Each row comes from the steps of one path. Every step used is in the known rows, and no mark comes twice. Write the path behind each row, first mark first.
Known rows:
H, W, Y, F: [ 22  15  24   5   5 -12  33  10  15  -6  33 -14  21  -9   7 -15 -12  36
 -17  -4 -22  -6  29  10  11]
G, N, J, W, Y: [ -7  32 -13 -15  12   3  32  11  29 -32  -9  -4  15  37  15  22   3  29
  31   7  37   0  22 -25   4]
F, G, N, J, L, Y: [-20   9 -73  -5  18   4  12   8  26 -24 -27  12  10  24  -3  14 -46  43
   9  16  11  -2   7 -19   4]
H, W: [ 27  11   2  -8  -4  10  26   4   8 -10   9   1  11 -14   2  -2  -4  34
   4 -12 -10  -8   1   7   5]
Y, W: [ 16   1 -12   7  -3  -2  35  -2  -6  -8  -3  -3  17   5   3  -4 -23  19
   4  -3   4   4 -20  10 -24]
G, F, Y, W, H: [ 14 -29 -39 -12 -14  21  49   4 -46  11 -14  -9  16  12  23  13  -1  50
  -6   9  17   1 -22   8 -15]
W, Y, F, G, N, J: [-18  13 -30   5  24 -16   8  13  27 -13  21 -13  19  22   2 -23  -7  36
 -11  12  10  -2  32 -29   9]
Y, L: [ -7  -3  -1   2   3 -12  18   0  -3 -13 -28 -16 -12   3   3  -5 -55  11
  -8  -3  -1   0 -14   5 -12]
N, J: [ -3   4  -4  -1  16   2  -4   2 -10  10   9  -9   7  24   3 -27   0  13
  14 -21  14  -3   7 -28  -3]
N, G, F: [-10 -20 -30 -11 -16  10  -5   1   8  19  -3 -11   0 -20   4  19  -4   1
   8 -22  23  -2   4   4   3]
F, G: [ -7  -9 -54   4   9   6  -1   0   0  -3  -7  11   1  -4  -4  -8  -2  21
  -9   9  -9  -5  -2 -11  -2]
Y, L, J, W: [ -5   7  -5  -6   1  -5  42   1  -7 -11 -29 -15 -12  23  14  27 -76  22
  -1   6 -18  -2 -24  21  -7]
F, G, N: [-13   5 -64 -10   3   7   2   6  31 -32 -15  11   3  -1  -6  13   1  30
   2  24  17  -2  -4 -15   5]
F, G, N, J, W, H: [ -6  20 -64 -17  19   8  41   9  10 -18 -11   9  17  31  13  11  -4  65
  23  19  42  -7  -6 -36   5]
W, J, L: [ -2  14   7  -9  15 -16  25   4  11  -5 -42   3   8  13  -9  23 -36  25
   3   2 -13   3   7  11  12]
N, G, F, Y: [ -7 -29 -41 -17 -23  27  -7   0 -16  22  -9  -4   1 -21  10  14  12   8
   3 -19  15  -4  -6   9  -2]
L, J, W: [  2  12  -5  -9  -2   8  27   1  -4   2  -1   1   0  22  13  35 -23  14
   8   9 -18  -2 -10  17   5]
G, N: [ -7  16 -11 -15  -7   3   4   6  35 -33 -10   1   3   3  -1  22   4  11
  12  15  27   3  -1  -5   8]
W, Y, F, G: [-10  -2 -19  19  17 -19   8   7   8   3  22  -7  12   3   1 -20 -10  19
 -30  17 -19  -3  27  -5   6]
L, J: [ -5   8   1  -5  -3   7   1   2   3   6  13  -5  -1  13   1   4  -8   6
   0   6 -23  -2   3  14   6]
G, F, Y, L, J, W: [ -5 -33 -42 -20 -15  21  36   2 -39  -2 -45 -19 -14  24  26  47 -48  37
 -12   7 -13  -3 -27  17  -2]
W, J, L, Y: [ -7  10   7  -1  11  -8  27   5  14   2 -31  11   5  15  -7  19 -50  29
   0   9 -28   2  15  22  12]
H, W, J, L, Y: [ 21  20   8  -9   5   1  50   8  20  -8 -18  10  14  -1  -4  16 -49  60
   3  -3 -35  -6  15  27  15]
L, Y, W, H: [ 12   7  -2  13  -3   5  57   2  -9  12  20   6  18  10  12 -14 -32  42
   3  17  -2   1  -6  22 -20]
H, W, J: [ 25  20  14 -15   3   7  36   8  18  -7   3   3  13  -7  -4 -11   5  57
   8 -15 -18  -8  12   7  14]
L, J, W, Y, F: [ -2  17  15   4   6 -10  33   6   2   6  20 -11   9  27  17  24 -29  15
 -12  17 -28  -1  14  20  10]
J, W: [ 10   4  -7  -5   1   2  29  -1  -8  -5 -16   6   1  10  13  35 -15   9
  10   5   5   0 -14   3   0]
H, W, Y, F, G, N: [ 12  21 -23  -3   5  -7  35  15  40 -31  21  -5  24 -10   2  -3 -10  59
 -15  14  -8  -8  26  -2  15]

Which path is each row?
[ -8  -6 -15  -8  -9  15  16   1 -30  -2 -23  -8 -10  12  10  -7 -37  21
 -13   5 -29  -4 -24  22 -12] => F, Y, L, J
[  7 -19 -41 -14 -21  23  40   2 -28  26  -3  -7  21 -13  18   5  -1  39
   9 -12  31  -3 -19  16 -18] => N, G, F, Y, W, H
[-13  13  -9  -6  15 -18  11  10  25 -17  -8 -11  14  30   2  19 -68  25
   2   5  20   5   3  -8  14] => G, N, J, L, Y, F
[  4   8  15   9  10 -19  37   5  -1  -1   9  -8  11  17  18  22 -24  11
 -11  13  -7   1  12   6   6] => J, W, Y, F
[-10  -3 -40   0   7 -16  -1   7  23 -19   7  -4   8  -1  -5   3 -25  28
 -23  19  11   0 -13 -12  14] => Y, F, G, N
[ -5   0  -8   8   4  -7  18   0   3  -2 -26   9   1   8   0  33 -66   4
  -6  13 -21   3   6  24   1] => J, L, Y
[ -5   5  19   3  15 -25  25   7   9  10 -15  -1   7  15  -6  13 -69  29
 -18   8 -31   3   7  24  19] => W, J, L, Y, F
[ 15  10   0  -2   4  -3  45   2   4  -5 -10  -1  19  11  -3 -13 -15  42
   9  -5  -5   4 -10  10 -14] => Y, W, J
[-10  23 -20 -18  14  -9  12   8  25 -31 -33  -7  14  29   0  28 -37  21
  22   1  37   2   3 -20   7] => G, N, J, L
[-10 -12 -33  17  14 -21  14   3  -2   6 -15   4   6   5  -2  21 -88  20
 -32  18 -31   1  -5  17   8] => J, L, Y, F, G
[  4 -28 -50 -12 -24  25  19  -1 -20  16 -12  -6  14 -18  12  11  -5  21
   6 -22  18   0 -21  16 -19] => N, G, F, Y, W
[-18  16  10   6   6  -9  28   6  12 -12  -7 -20  -5  19   6  -8 -42  15
  -9  12 -29  -2  27  18  -7] => W, Y, L, J
[ 11 -37 -46 -11 -17  22  28   1 -38   2 -23 -10  10   8  15  19  -4  32
  -8  -2   6   4 -23   8 -17] => G, F, Y, W
[  7   1 -18  12   2  -9  46  -1  -2  -7 -29   6  15  11   2  29 -84  19
  -3  10 -18   7 -11  32 -18] => J, L, Y, W
[ 10  24  11  -3   1   1  51   9  19 -20   4 -17   6   2   8 -10 -42  48
  -5  -1 -36 -10  27  24  -2] => H, W, Y, L, J
[-14  -6 -37   9   2  -5   1   8  24  -9  20   5   3   2  -2  -1 -38  29
 -24  25 -10  -1  -2   3  13] => L, Y, F, G, N
[ 21   0 -16  -3  -8  17  54   0 -43   9  -2   6  24   8  17 -16   5  44
   1  11   8  -1 -29  14 -26] => F, Y, W, H
[ 10 -30 -36 -16 -12  21  37   4 -30   3 -27  -8  11  14  11  11   3  52
  -5  -3  -3   3 -15   8  -9] => G, F, Y, W, J
[-11 -35 -36 -17 -15  19  15   4 -34   2 -33 -23 -14  17  16  21 -37  29
 -19   4 -15  -3 -17  15  -3] => G, F, Y, L, J
[  2   5 -11 -13  -5  14  58   3 -44   4 -26  -4  -2  24  26  13 -44  46
  -4  18 -13  -7 -33  24 -10] => F, Y, L, J, W, H
[ 19  12  -1   4   2  -4  60   2 -15   5   7  -3  26   9  10 -12 -19  42
   7   9  19   1 -17  10 -22] => Y, W, H
[ -7  11 -73 -15  16  11  20   6  17 -28 -19   9  10  26   7  16  -8  47
  20  10  31  -5  -7 -36   3] => F, G, N, J, W
[ 22  14  20  -4  10 -15  48  10  16  -1  -3  -1  17  -2  -3  10 -68  61
 -15  -5 -38  -5   8  29  22] => H, W, J, L, Y, F
